What can hang from each mark:
B: N Q
S: F K Y
Q: R
F: S Y
Y: F N S
R: B Y
N: F Q Y

Every row comes from one small tree of marks. The marks that hang from a mark follow it in brackets, in alphabetical order. Every link used is in the known rows. Which tree was each row made from?
Known rows:
B[Q[R[Y]]]: [-3.88  2.74  1.25  1.98  2.21  0.38 -0.04 -0.43  5.59 -1.92 -1.22  2.28
 -0.07  4.27  2.35 -1.36 -1.58  1.19 -0.74  2.22  1.18 -1.19 -1.20]
S[F K Y[N[Q[R]]]]: [ 1.11 -6.88  6.12  0.73  0.06 -4.80 -2.44 -3.43  0.87  1.56 -3.86 -2.46
  6.17 -2.14 -4.94  2.54  4.46  1.06  1.91 -7.56  0.12 -1.55  0.24]
B[N[F[S] Q[R[Y]]]]: [ 6.01  5.78  1.18  2.50 -1.21  7.09 -0.39  1.59  2.36 -0.23 -0.60 -2.32
 -1.75  0.14  3.43 -3.78  3.41 -0.42  1.81 -5.93 -2.70 -0.87  0.44]
R[B]: [-1.26 -2.17 -2.99  4.12  0.36 -2.95 -4.64  4.39  2.42  2.66  1.78  3.59
  0.34  3.56 -3.72  4.62 -3.11 -1.92  0.25  5.75  3.82  2.80 -0.09]
S[F[Y[N[Q[R[B]]]]] K]: [-0.52 -6.19  3.40  0.58  1.50 -4.63 -2.06 -3.57 -3.56  4.80 -2.32 -1.71
  2.14 -0.90 -4.80  3.48 -1.38 -1.17  1.81 -1.64  1.02  1.20 -2.83]
F[S[K] Y[N[Q[R[B]]]]]: [-1.11  2.15  0.54 -2.87 -0.21 -0.26  1.81 -1.22 -2.82 -0.58  0.51  3.74
 -0.26 -3.95 -2.12  0.50 -1.81 -0.44  2.31  2.27  0.33  3.10 -0.94]
B[N[Q[R] Y[F S[K]]]]: [ 3.69 -0.59 -1.24 -2.77 -2.61  3.57  1.10 -1.77 -1.21 -2.53 -2.19 -2.68
 -1.23 -3.36  1.97 -2.49  4.32  1.77 -2.36 -3.99 -2.32 -2.75 -0.23]
R[Y]: [-1.35 -0.92 -2.18  1.98  4.18 -0.99 -4.49  2.77  2.95  0.05  1.19  1.44
  0.98  7.14 -1.21  1.12 -0.19  2.07  0.47  4.24  4.35  3.54  0.49]
Q[R[B]]: [-4.38 -0.38 -0.22  4.31 -1.02 -4.36 -1.83  2.87  4.54  0.53  1.08  2.04
 -0.26  3.44 -1.16  0.57 -4.55 -1.12  0.06  5.77  1.03  2.12 -0.97]
B[N]: [ 2.39  1.73 -2.46  4.66 -0.41  1.32 -4.96  1.77  5.81 -2.05 -1.40 -3.01
 -0.95  1.55 -0.42  2.78  0.72 -0.06  2.75  3.45  0.40 -0.30 -0.38]
F[S Y[N]]: [-2.61  6.33 -4.25 -1.07  1.51 -0.39  0.02 -0.38  0.14 -5.69  0.23  0.36
 -2.62 -0.38 -1.75  1.52 -2.60 -1.19  3.17  7.70  0.65  0.75  1.19]
Y[F N[Q[R[B]]] S[K]]: [-1.69 -3.03  2.32 -4.83 -5.31 -1.14  5.73 -2.15 -6.31  1.09  1.25 -0.54
 -0.61 -9.17  2.48  1.50  0.06 -0.08 -2.33 -0.74 -6.31 -2.35  0.84]
F[Y]: [-1.88  1.77 -5.73  2.01  4.10 -2.23 -4.78  1.47  2.21 -2.07  0.10  0.31
 -1.85  4.87 -3.49  1.71 -2.35 -0.14  2.15  8.41  4.60  1.84  0.11]
Y[F[S[K]] N[Q]]: [ 0.83  0.71  3.27 -0.95 -3.36  2.30  2.13 -1.01 -3.15 -1.96  0.96 -0.77
 -0.32 -5.86  2.01  2.54  1.68  0.61  1.43 -1.17 -2.99 -3.10  2.92]
Q[R[B Y[F N S]]]: [-6.92 -0.39  0.28 -1.40  0.41 -4.67  3.65 -0.14 -2.87  0.98  1.73 -0.13
 -3.79 -0.87  1.85 -0.86 -2.63 -0.19 -2.88  2.39 -2.46  1.99  0.33]
S[K Y[F N[Q]]]: [ 0.91 -5.10  4.53 -0.13  0.56 -2.59 -0.92 -0.82 -1.33  0.37 -0.55 -0.65
  2.82 -3.46 -2.79  1.75  5.82  2.09  1.37 -4.95  1.41 -1.02  2.91]
B[N[F] Q[R[Y]]]: [ 2.09  4.82  3.06  3.68  1.88  4.90  1.42 -1.34  4.47 -0.07 -1.80 -3.66
 -2.60  1.60  4.98 -3.87  1.84 -0.70  0.66 -5.37 -1.57 -2.77 -1.68]
N[Q[R[B]] Y[S[F]]]: [ 1.69 -3.17 -4.89 -3.75 -2.47  1.20 -0.54 -0.38 -2.91 -0.60 -2.52  2.20
  0.72  0.39 -2.68 -0.89  1.49 -0.10 -5.48 -2.19 -1.21 -1.76 -0.12]
S[K Y[N[F Q[R]]]]: [ 3.29 -4.64  5.69  0.38 -1.07 -0.93  0.00 -0.56  1.46  0.52  0.23 -0.57
  4.92 -1.76 -2.79 -1.60  5.88  1.49  2.24 -5.95  0.01  0.29  1.43]
Q[R[B Y[F]]]: [-6.43 -0.81  1.48  3.18  3.28 -5.05 -0.29  1.97  0.27  2.72  1.50  0.89
 -2.78  4.00  0.92 -1.38 -3.05  0.45 -1.42  1.77  2.12  2.92  0.02]
B[Q[R]]: [-3.56  3.19  0.88  3.35 -0.44  0.41  0.09 -0.31  7.14 -3.26 -1.48  1.82
  0.14  2.70  1.95 -0.20 -2.71 -0.16 -0.08  4.04  0.07 -3.56 -0.89]
B[N[F Y[S[K]]] Q[R]]: [ 4.34  1.75  1.27 -1.81 -2.02  4.91  4.71 -3.49  2.23 -2.90 -1.94 -3.39
  0.50 -1.34  4.88 -4.86  1.70 -0.59 -1.82 -5.60 -1.85 -5.55 -2.36]

Write each row's tree:
[-2.87 -2.66  2.53 -2.06 -0.73 -3.22  3.49  0.11 -1.64  2.98  3.09  0.68
  0.79  0.21  1.05 -1.80 -2.59 -0.48 -1.37  0.35 -1.65  3.79 -1.78]
Q[R[B Y[N[F] S[K]]]]
[-0.83  1.82  0.70 -1.01  2.12  2.59  0.62  0.19 -3.48 -1.38  0.64 -0.27
 -3.17 -0.70  1.64  0.59  2.99  1.68 -0.33 -0.87 -1.06  0.26  3.17]
R[Y[F[S] N[Q]]]
[ 0.43 -5.11  2.03 -4.36 -5.87 -1.43  2.43 -3.25 -3.90  2.40 -1.42 -0.63
  3.45 -6.79 -1.27  3.54 -0.57 -0.81 -1.34 -1.53 -6.43 -1.45 -1.65]
Y[N[Q[R[B]]] S[F K]]
[-1.88  6.74 -2.88 -2.10  0.13  1.86  0.92 -0.59 -0.56 -5.54 -0.76  1.47
 -3.49 -2.19 -1.31 -0.23 -0.67 -0.69  1.99  4.85 -1.79  0.29  1.12]
F[S Y[N[Q[R]]]]
[ 6.00 -1.32 -1.94  0.61 -0.43  2.62 -1.50  2.25 -3.57  6.17  0.69  0.74
 -0.68 -2.52 -2.25  1.56  0.74 -2.66  0.09 -3.07  1.18  1.94 -1.47]
R[B[N[F[Y[S[K]]] Q]]]
[-0.79  2.47  1.95  3.18 -0.07 -2.26  0.91  0.82  1.34  2.16  1.24 -0.11
 -0.54  0.24  0.74 -2.16 -4.12 -2.49  2.27  0.01  1.13  1.93 -2.18]
Q[R[B[N[F[S[K] Y]]]]]
[ 6.14 -3.23 -0.22 -2.23  0.51  3.34 -0.33  1.95 -4.94  8.65  1.45  2.03
  1.36 -1.23 -0.47  0.04  2.27 -0.41 -1.74 -6.63  1.29  4.29 -1.74]
R[B[N[F Q]] Y[S[K]]]
[-3.38 -1.23  0.46  0.85  3.75 -1.56 -0.85  0.10 -1.78 -1.01  1.29 -3.02
 -3.65  2.10  0.73  1.38  1.68  1.79  0.15  2.09  0.18  1.16  2.11]
R[Y[F N]]
[-1.13 -0.13 -2.75 -5.49 -1.16 -0.30  1.36 -2.08 -2.71 -2.06 -0.18  0.65
 -0.62 -4.20 -2.00  0.15 -0.11  0.74  0.16  5.00 -2.54  1.27 -0.94]
F[Y[N[Q[R]] S[K]]]
[-1.53 -1.51 -0.80 -1.99 -2.65 -4.12  2.05 -0.24 -1.44  0.29  2.24 -0.90
  3.45 -2.10  3.50  2.02 -4.54  0.30 -0.86  2.91  0.63 -3.61  1.26]
Y[F S[K]]
[ 4.94 -1.70 -7.95 -5.11 -2.58  5.35 -2.13  1.52 -0.82 -4.32 -0.84  3.45
  1.55  1.30 -2.53 -0.37  4.07  2.09 -4.35  1.87  0.43 -1.50  1.92]
N[Q Y[S]]
[ 0.32 -1.58 -1.74  3.13  4.28 -0.62 -4.50  3.30 -0.03  5.02  0.28  1.51
 -2.23  3.57 -2.54  2.47  0.88 -0.05  0.06 -0.19  4.17  6.18 -1.34]
R[B[N] Y]
[-1.74  1.93  1.74  2.15 -0.90 -2.82  0.62  0.74  0.78 -1.17  2.01 -0.17
  2.47  0.27  3.33  1.81 -4.45 -0.24  2.11  1.74  2.80 -3.19  2.00]
Y[F[S[K]]]
[ 4.05  5.12  1.61  1.28 -1.10  6.21  0.82  2.69  1.32 -0.09  1.49  1.42
  0.88  2.73  3.00 -5.30  1.06 -0.22  0.41 -4.48 -1.44 -0.58  1.99]
N[F[S] Q[R[Y]]]
[ 0.95  2.22 -2.02  1.99  1.28  2.08  0.27  0.31 -0.88  0.13 -1.85  1.57
 -3.27 -0.96  0.22  1.68  0.15 -2.27 -1.86 -2.60  2.68 -2.60 -0.21]
R[B[N[Y[F[S]]] Q]]
[ 4.17  4.03  0.94  2.77 -3.65  4.94  1.04  3.67  0.61  1.67  1.84  2.71
  0.54  0.30  1.38 -2.95 -0.90 -2.75  0.28 -3.36 -1.90 -1.35  1.63]
N[F[S] Q[R[B]]]
[ 1.13 -0.72 -0.20  2.53  1.38 -1.77 -1.95  1.26  3.14 -3.06  0.43 -2.75
  0.51  1.30 -3.29  0.65  4.35 -0.44  2.05 -0.90  0.86 -0.89  3.54]
S[Y[N[F]]]
[-2.52 -2.42 -1.18 -3.05  2.29 -1.05  1.75 -1.87 -4.79  4.25 -1.25  1.86
 -1.11 -1.74 -1.28  4.27 -1.32 -1.84 -3.73 -1.72 -0.73  0.50 -1.26]
R[B[Q] Y[N S[F]]]
[-1.22  0.16 -5.29 -3.22  1.30 -3.15 -1.27  0.02 -0.33 -0.83  0.99  1.54
  2.12  0.95 -1.97  1.48 -4.30  0.18  0.99  7.44  3.68  1.46 -0.91]
F[Y[S[K]]]
[-1.12  3.64 -1.91 -0.75  1.77 -2.43 -1.13  0.13  1.04 -1.92  1.04  3.18
  3.10  2.11 -1.42  0.87 -5.17 -0.09  3.74  5.48  5.95  1.87 -0.46]
F[S[K] Y]
[-1.47  1.33 -0.25  0.50  0.37 -1.33  1.43  1.54  0.48  2.90  1.40 -0.70
 -1.84  1.54  2.08 -2.65 -2.07 -1.00 -1.50 -0.94 -1.14  2.68 -1.44]
Q[R[B[N[F]] Y[S]]]
[-3.10  1.39  0.06 -1.77 -0.78 -0.93  3.09 -0.38  1.51 -2.53  1.82 -2.15
 -0.84  1.58  2.78 -3.25 -1.42  0.70 -0.89  2.66 -3.72  0.76  0.14]
Q[R[Y[N[F] S]]]
[ 8.90 -2.40 -3.59  0.43 -0.46  7.76 -3.13  2.72 -0.66 -1.79  0.73 -0.40
  0.80  4.95 -2.24 -3.16  6.27  0.21 -1.81 -3.69  2.01 -1.74  2.19]
N[F Q Y]
[-4.87  2.91  2.19  2.44  2.69 -0.15  1.25 -1.06  3.53 -1.41 -1.08  0.82
 -1.55  3.24  3.87 -1.81 -1.57  1.14 -1.09  0.85  0.93 -2.85 -0.12]
B[Q[R[Y[F]]]]
[-0.05 -5.05  3.37  0.39  1.24 -3.81 -2.01 -4.16 -1.87  2.28 -2.62 -3.07
  2.69 -0.50 -3.70  2.65 -0.78 -0.13  2.73 -1.04  0.28 -0.22 -2.60]
S[F[Y[N[Q[R]]]] K]
[-5.75 -0.89  2.74 -2.75 -0.45 -4.05  3.84 -2.29 -0.56 -1.60  1.54 -1.91
 -0.24 -0.73  3.74 -1.88 -2.07  2.05 -1.27  2.19 -2.66  0.57 -0.22]
Q[R[Y[F N S[K]]]]
[ 3.39 -0.59  1.18 -0.03 -1.43  2.35 -1.75 -1.36  1.09  2.13 -3.39 -2.33
  1.33 -1.69  0.80  0.15  2.62  1.34  0.18 -4.65 -2.52 -0.62 -2.15]
B[N[Q[R[Y[S[F K]]]]]]
[ 3.58  1.09  0.94 -0.16 -1.74  4.00  0.07 -1.16  0.04 -3.18 -2.28 -2.13
 -0.97 -1.73  2.15 -2.63  4.24  1.77 -0.47 -4.89 -0.58 -2.46  0.14]
B[N[Q[R] Y[F[S[K]]]]]
